Each row comes from the steps of one path. Every step used is in the known rows, and no mark comes twice. Write the path behind each row, first mark first.
In the rows, zero is written as 128.
Known rows:
ladam-somi-penif-gilo: [138 121 129 154 156 142 106 124 127 136 152 146 97 135 114 169 109 172 104 148 126 108 123 113 165 138 128 144 151 148 120 160 138 113 133]
gigu-ladam-somi-penif: [158 124 146 159 132 146 115 124 134 125 137 144 91 129 100 139 109 154 110 118 111 131 121 114 156 135 123 128 144 125 138 170 122 113 119]
gilo-penif-somi-ladam-tular: [150 111 167 156 160 140 117 86 133 126 143 155 109 125 114 147 134 182 102 92 143 88 102 133 158 130 127 133 118 139 160 186 126 132 96]
gilo-penif: [143 123 144 157 136 138 107 94 123 110 134 128 116 130 128 141 124 158 120 120 124 103 95 118 153 120 129 123 134 145 132 157 126 137 117]
gigu-ladam-tular: [144 104 165 158 142 158 135 102 138 120 143 129 112 122 117 121 141 150 109 98 93 111 120 131 149 132 117 127 119 128 137 169 104 111 86]
penif-gilo: [127 119 143 142 155 145 114 105 125 130 146 128 117 133 138 158 119 171 109 147 107 104 114 122 162 141 124 144 128 157 113 150 124 118 120]
gigu-ladam-gilo-penif: [153 132 169 138 134 133 103 85 123 127 138 126 89 141 147 133 114 159 115 101 107 115 101 107 156 124 114 133 142 124 116 172 114 118 123]
tufeki-bopepag: [139 123 110 147 141 146 125 119 134 92 145 139 139 126 117 158 115 159 113 130 122 90 105 125 159 140 134 124 134 148 129 152 137 134 115]
selov-penif-gilo-ladam-gigu: [129 98 132 134 163 122 89 84 119 145 137 131 143 131 157 164 131 155 116 148 131 95 85 118 194 120 146 120 148 148 104 134 160 122 129]
tular-ladam: [142 123 157 142 128 145 127 114 133 120 135 122 106 122 128 132 119 165 105 117 101 120 125 123 144 144 115 129 126 148 133 153 99 125 98]
somi-penif-tufeki-ladam: [135 96 142 136 126 141 102 108 121 112 112 115 92 121 123 157 110 144 106 124 112 129 129 114 164 132 104 120 150 139 156 141 112 152 114]
gigu-ladam-selov-penif-gilo: [133 96 164 120 150 131 91 106 125 131 138 146 112 130 160 149 116 155 115 114 107 122 76 96 161 130 128 141 135 132 131 150 111 115 133]
bamed-tufeki-ladam: [131 95 159 146 115 148 134 96 121 131 122 111 103 137 142 137 109 164 104 110 103 127 127 128 145 136 108 129 119 161 143 161 124 140 84]
selov-penif: [133 117 144 146 133 137 116 102 123 115 136 130 115 131 124 142 128 154 123 119 119 105 91 120 157 126 125 119 133 140 129 158 123 130 115]
tular-ladam-gilo: [144 129 160 125 129 140 127 107 128 127 146 120 88 131 144 132 115 172 97 123 102 116 126 117 153 152 106 138 136 139 104 159 98 117 103]
somi-penif: [142 120 133 149 133 150 112 127 120 108 116 134 113 124 110 145 106 149 121 137 117 132 112 129 166 134 121 123 140 144 125 152 120 133 123]
gigu-ladam-gilo: [146 130 160 132 133 145 123 101 124 126 140 125 92 139 139 129 112 158 105 121 96 123 114 122 159 146 107 137 133 126 105 166 104 106 111]
gigu-ladam: [145 122 161 149 132 150 127 105 129 118 130 127 111 129 124 127 118 151 111 115 94 127 115 125 151 138 118 128 124 135 132 160 105 116 104]
tufeki-ladam-somi-penif: [147 121 132 160 121 141 107 122 135 132 142 134 87 123 110 151 102 156 95 114 123 122 135 119 143 134 119 124 143 127 144 171 128 131 107]
selov-ladam: [130 115 118 143 140 150 127 101 127 113 149 134 131 126 118 148 119 146 112 143 121 104 105 140 178 140 133 125 131 151 128 160 136 138 105]
bamed-tufeki-bopepag: [138 101 123 144 136 148 140 113 124 99 135 137 132 141 125 155 115 173 121 128 120 96 107 126 165 137 130 124 130 170 128 154 151 139 105]
gilo-penif-somi-ladam-tufeki: [163 117 145 141 139 125 107 81 117 144 123 141 119 119 123 157 122 181 86 113 154 102 90 116 153 142 118 125 147 146 152 163 134 126 108]
somi-ladam-tufeki: [149 111 115 133 126 130 132 109 132 141 145 130 128 112 116 157 122 148 86 125 127 116 114 133 157 158 112 126 151 145 146 143 136 132 93]
ladam-tufeki-bopepag: [152 110 95 141 131 139 127 107 127 114 142 129 148 113 121 159 128 159 92 135 129 85 102 116 152 145 126 119 156 151 125 137 143 122 106]
penif-gilo-ladam: [120 108 133 148 167 144 107 96 125 134 147 132 127 141 136 161 122 158 111 159 120 100 111 136 172 136 142 135 129 160 109 152 143 126 126]
selov-penif-gilo-ladam-tular: [116 86 150 153 175 137 105 83 131 141 160 140 122 138 131 157 154 154 120 121 124 78 97 131 169 119 145 129 131 145 122 168 147 130 114]
selov-penif-somi-ladam: [141 123 161 137 148 130 115 98 123 128 128 155 105 131 114 154 114 182 107 109 141 109 84 131 166 144 124 130 125 140 151 174 125 133 114]
gilo-ladam-somi: [137 116 115 172 149 143 118 102 135 120 164 139 117 139 106 149 133 156 107 162 137 88 114 138 160 136 149 119 135 148 120 166 154 118 107]
tular-ladam-somi-penif-tufeki-bopepag: [154 105 118 139 141 134 112 125 144 101 152 145 95 124 103 173 118 168 103 125 131 96 129 96 168 145 124 119 173 149 158 148 132 141 122]
penif-tufeki-bopepag: [137 104 110 137 150 142 121 104 130 84 148 129 129 129 120 172 131 160 112 148 123 81 106 112 175 140 127 119 150 157 138 134 134 140 118]
ladam-tufeki: [150 108 120 147 123 141 128 99 118 129 130 113 131 114 124 142 134 154 95 143 117 107 108 122 150 147 112 121 148 150 119 136 123 114 98]
tufeki-ladam-somi: [141 122 134 161 124 144 123 104 140 132 158 123 94 125 123 146 119 164 88 120 118 103 132 122 134 138 120 129 129 134 141 170 124 122 90]
selov-ladam-gigu: [142 109 106 134 139 144 119 97 121 121 142 129 155 112 137 148 120 146 103 155 125 104 102 134 199 136 134 117 141 146 116 132 146 129 103]
ladam-somi: [144 125 126 167 139 146 128 110 135 117 162 133 108 129 110 148 130 168 103 149 124 94 119 125 150 141 129 128 132 146 123 160 132 110 103]
somi-ladam-gilo-penif-tufeki-bopepag: [147 114 113 111 155 114 102 94 140 104 167 148 106 138 134 187 116 162 106 118 145 79 99 108 186 141 119 130 172 142 142 158 155 165 131]

Which path is each row?
[138 103 134 153 132 139 118 93 135 123 157 114 85 126 127 159 136 165 88 137 120 96 135 109 150 140 113 123 143 142 154 153 122 126 95]	penif-tufeki-ladam-somi
[156 122 143 134 146 137 121 102 118 131 121 143 134 118 130 153 109 183 89 142 137 113 103 133 184 153 123 125 126 143 134 144 132 113 101]	penif-somi-ladam-gigu
[144 134 137 126 140 121 105 99 134 129 157 144 96 138 136 156 105 159 106 109 134 108 105 126 166 138 115 139 146 135 126 174 138 146 120]	somi-ladam-gilo-penif
[139 104 145 119 127 135 101 105 117 121 124 111 72 130 142 157 104 151 98 133 111 127 131 110 173 140 94 129 158 132 126 151 110 145 120]	somi-penif-tufeki-ladam-gilo
[138 123 125 130 141 133 103 80 122 122 159 137 112 137 140 151 114 156 113 130 136 92 94 123 183 127 128 132 149 138 107 174 143 144 123]	selov-ladam-gilo-penif
[135 94 118 143 155 136 109 86 119 153 143 121 138 130 140 163 133 155 92 162 125 96 108 124 165 143 133 129 154 161 108 140 150 116 116]	penif-gilo-ladam-tufeki
[153 113 147 133 147 131 92 108 127 107 127 164 120 123 135 157 103 177 101 124 157 113 71 117 161 142 135 133 122 143 152 161 127 135 123]	gilo-penif-somi-ladam-selov
[149 130 164 130 128 128 106 93 127 128 143 124 83 133 148 136 116 172 106 101 114 109 113 105 147 132 110 135 145 138 112 167 106 129 114]	tular-ladam-gilo-penif
[124 106 132 155 170 127 97 89 132 145 173 147 110 147 128 168 139 167 114 147 138 77 96 119 167 125 152 131 147 150 118 169 163 121 128]	selov-penif-gilo-ladam-somi
[146 103 76 131 135 140 127 99 127 116 158 140 161 112 119 169 124 146 89 134 139 79 96 122 175 147 137 117 162 152 131 146 160 140 106]	selov-ladam-tufeki-bopepag
[131 95 132 167 155 153 127 97 135 115 152 131 132 129 110 137 150 143 115 136 122 87 114 150 163 131 143 118 120 145 123 166 138 129 93]	gilo-ladam-tular
[150 128 169 159 150 142 103 81 111 114 115 135 112 134 128 140 124 190 112 128 137 99 87 115 152 124 133 127 122 149 130 167 117 115 118]	gilo-penif-somi
[153 119 151 127 148 122 109 94 117 134 122 148 129 119 135 155 115 182 99 123 145 107 81 125 185 138 126 119 134 133 141 149 137 121 109]	selov-penif-somi-ladam-gigu
[149 105 97 149 151 137 111 124 134 91 154 149 109 130 97 182 122 164 112 149 141 86 114 104 178 137 131 118 169 148 144 148 151 138 130]	ladam-somi-penif-tufeki-bopepag
[149 95 143 136 129 123 89 71 120 124 121 102 115 115 163 155 130 153 99 119 124 104 110 98 171 115 113 108 153 136 147 124 129 142 105]	gilo-penif-tufeki-ladam-gigu
[137 102 122 116 133 124 106 125 138 110 148 159 121 119 132 157 109 142 111 116 140 122 78 121 168 143 129 126 137 135 151 152 134 148 118]	somi-ladam-selov-penif
[147 121 118 129 136 131 123 115 135 128 141 134 140 114 130 156 111 152 96 134 124 120 111 137 184 146 122 121 137 139 134 134 142 133 100]	somi-ladam-gigu
[154 117 148 136 127 139 121 109 126 128 128 114 126 110 145 132 119 164 98 128 104 120 123 117 164 141 117 120 136 143 123 127 111 115 93]	tular-ladam-gigu
[144 93 89 155 161 134 102 115 136 92 153 152 121 137 93 185 129 150 112 163 154 79 111 117 188 133 151 108 171 151 139 150 173 149 136]	gilo-ladam-somi-penif-tufeki-bopepag
[127 112 122 163 171 141 108 96 134 141 175 142 114 146 124 168 130 170 100 168 133 85 116 128 166 138 150 137 137 156 111 166 160 113 120]	penif-gilo-ladam-somi
[132 103 124 140 165 136 101 93 120 140 139 127 150 129 154 162 124 159 105 170 122 100 106 130 192 132 144 126 140 154 97 129 156 114 121]	penif-gilo-ladam-gigu
[142 93 113 162 154 141 101 107 127 108 142 137 101 136 99 169 134 148 114 175 143 100 118 123 186 134 138 112 164 150 134 149 155 137 127]	gilo-ladam-somi-penif-tufeki
[134 93 114 143 144 145 103 116 130 97 138 140 141 125 133 146 119 138 112 169 134 112 86 134 169 138 152 118 126 149 116 141 141 132 117]	gilo-ladam-selov
[143 101 107 134 147 141 106 123 125 81 126 139 122 126 109 173 113 151 121 143 128 101 107 112 185 137 125 115 163 152 143 136 136 152 135]	somi-penif-tufeki-bopepag
[126 96 139 122 152 132 93 111 124 121 144 144 121 127 159 161 118 162 116 141 124 106 73 101 166 132 133 139 137 144 118 142 125 123 135]	ladam-selov-penif-gilo
[149 108 190 139 129 134 108 64 100 141 111 122 74 152 165 138 104 207 98 102 128 108 105 108 148 126 107 136 126 153 122 185 124 125 101]	bamed-tufeki-ladam-gilo-penif-somi
[135 79 145 132 115 146 121 114 123 114 121 125 112 129 157 140 103 159 104 122 114 133 108 116 146 137 116 129 119 156 140 147 124 138 90]	bamed-tufeki-ladam-selov
[128 105 131 146 163 143 94 114 121 130 130 139 120 139 122 164 106 150 117 154 125 117 110 133 182 131 142 132 143 155 113 154 147 139 141]	somi-penif-gilo-ladam
[124 90 122 135 164 141 94 112 128 120 147 144 138 134 151 161 116 149 107 175 129 106 90 123 174 141 150 135 130 157 108 138 143 126 132]	penif-gilo-ladam-selov
[132 74 153 124 114 133 110 104 120 121 120 130 108 131 159 142 111 155 112 101 120 128 88 107 147 126 119 122 128 148 148 153 130 146 97]	bamed-tufeki-ladam-selov-penif
[145 129 153 140 150 145 127 107 125 122 131 149 112 130 112 152 108 183 96 132 132 115 108 140 164 158 122 135 115 148 144 168 120 125 106]	penif-somi-ladam
[147 103 124 155 145 142 110 115 127 106 142 134 92 130 101 164 130 159 111 162 131 105 123 110 178 136 119 121 162 148 138 145 131 126 124]	ladam-somi-penif-tufeki
[144 110 159 151 159 150 138 102 135 124 144 152 113 123 107 146 132 182 95 112 129 96 114 146 162 151 124 137 111 142 150 180 119 120 84]	penif-somi-ladam-tular
[153 113 143 122 148 123 99 79 128 101 145 133 97 141 147 161 126 162 113 108 119 86 96 92 173 128 117 125 167 132 129 158 131 138 133]	gigu-ladam-gilo-penif-tufeki-bopepag
[162 124 149 138 149 124 100 89 118 131 119 146 132 121 137 154 112 184 96 121 150 106 89 120 180 132 130 121 134 141 142 151 139 127 111]	gilo-penif-somi-ladam-gigu
[139 100 133 141 139 145 108 114 119 98 116 123 103 126 111 158 121 149 122 155 120 121 114 117 183 136 113 119 153 153 138 135 118 140 125]	somi-penif-tufeki
[122 71 160 116 132 129 99 100 119 142 131 133 103 136 177 159 107 169 108 107 117 123 90 99 153 127 119 143 132 157 140 150 131 140 111]	bamed-tufeki-ladam-selov-penif-gilo
[157 135 191 135 140 132 104 80 112 132 124 131 79 139 152 133 114 205 97 109 127 102 101 103 150 137 114 139 131 140 111 177 99 111 114]	tular-ladam-gilo-penif-somi
[142 122 169 151 146 141 114 89 106 118 116 137 108 134 124 140 127 187 116 127 131 98 81 118 158 130 129 123 121 142 127 165 112 111 116]	selov-penif-somi
[157 112 121 125 145 119 118 95 123 133 137 159 134 117 115 174 119 181 87 101 157 82 76 113 162 149 128 121 156 142 156 162 148 135 112]	selov-penif-somi-ladam-tufeki-bopepag
[134 107 146 122 130 136 114 87 120 124 143 104 81 134 154 154 119 161 91 138 106 108 129 110 163 146 96 130 147 137 120 150 107 133 102]	penif-tufeki-ladam-gilo
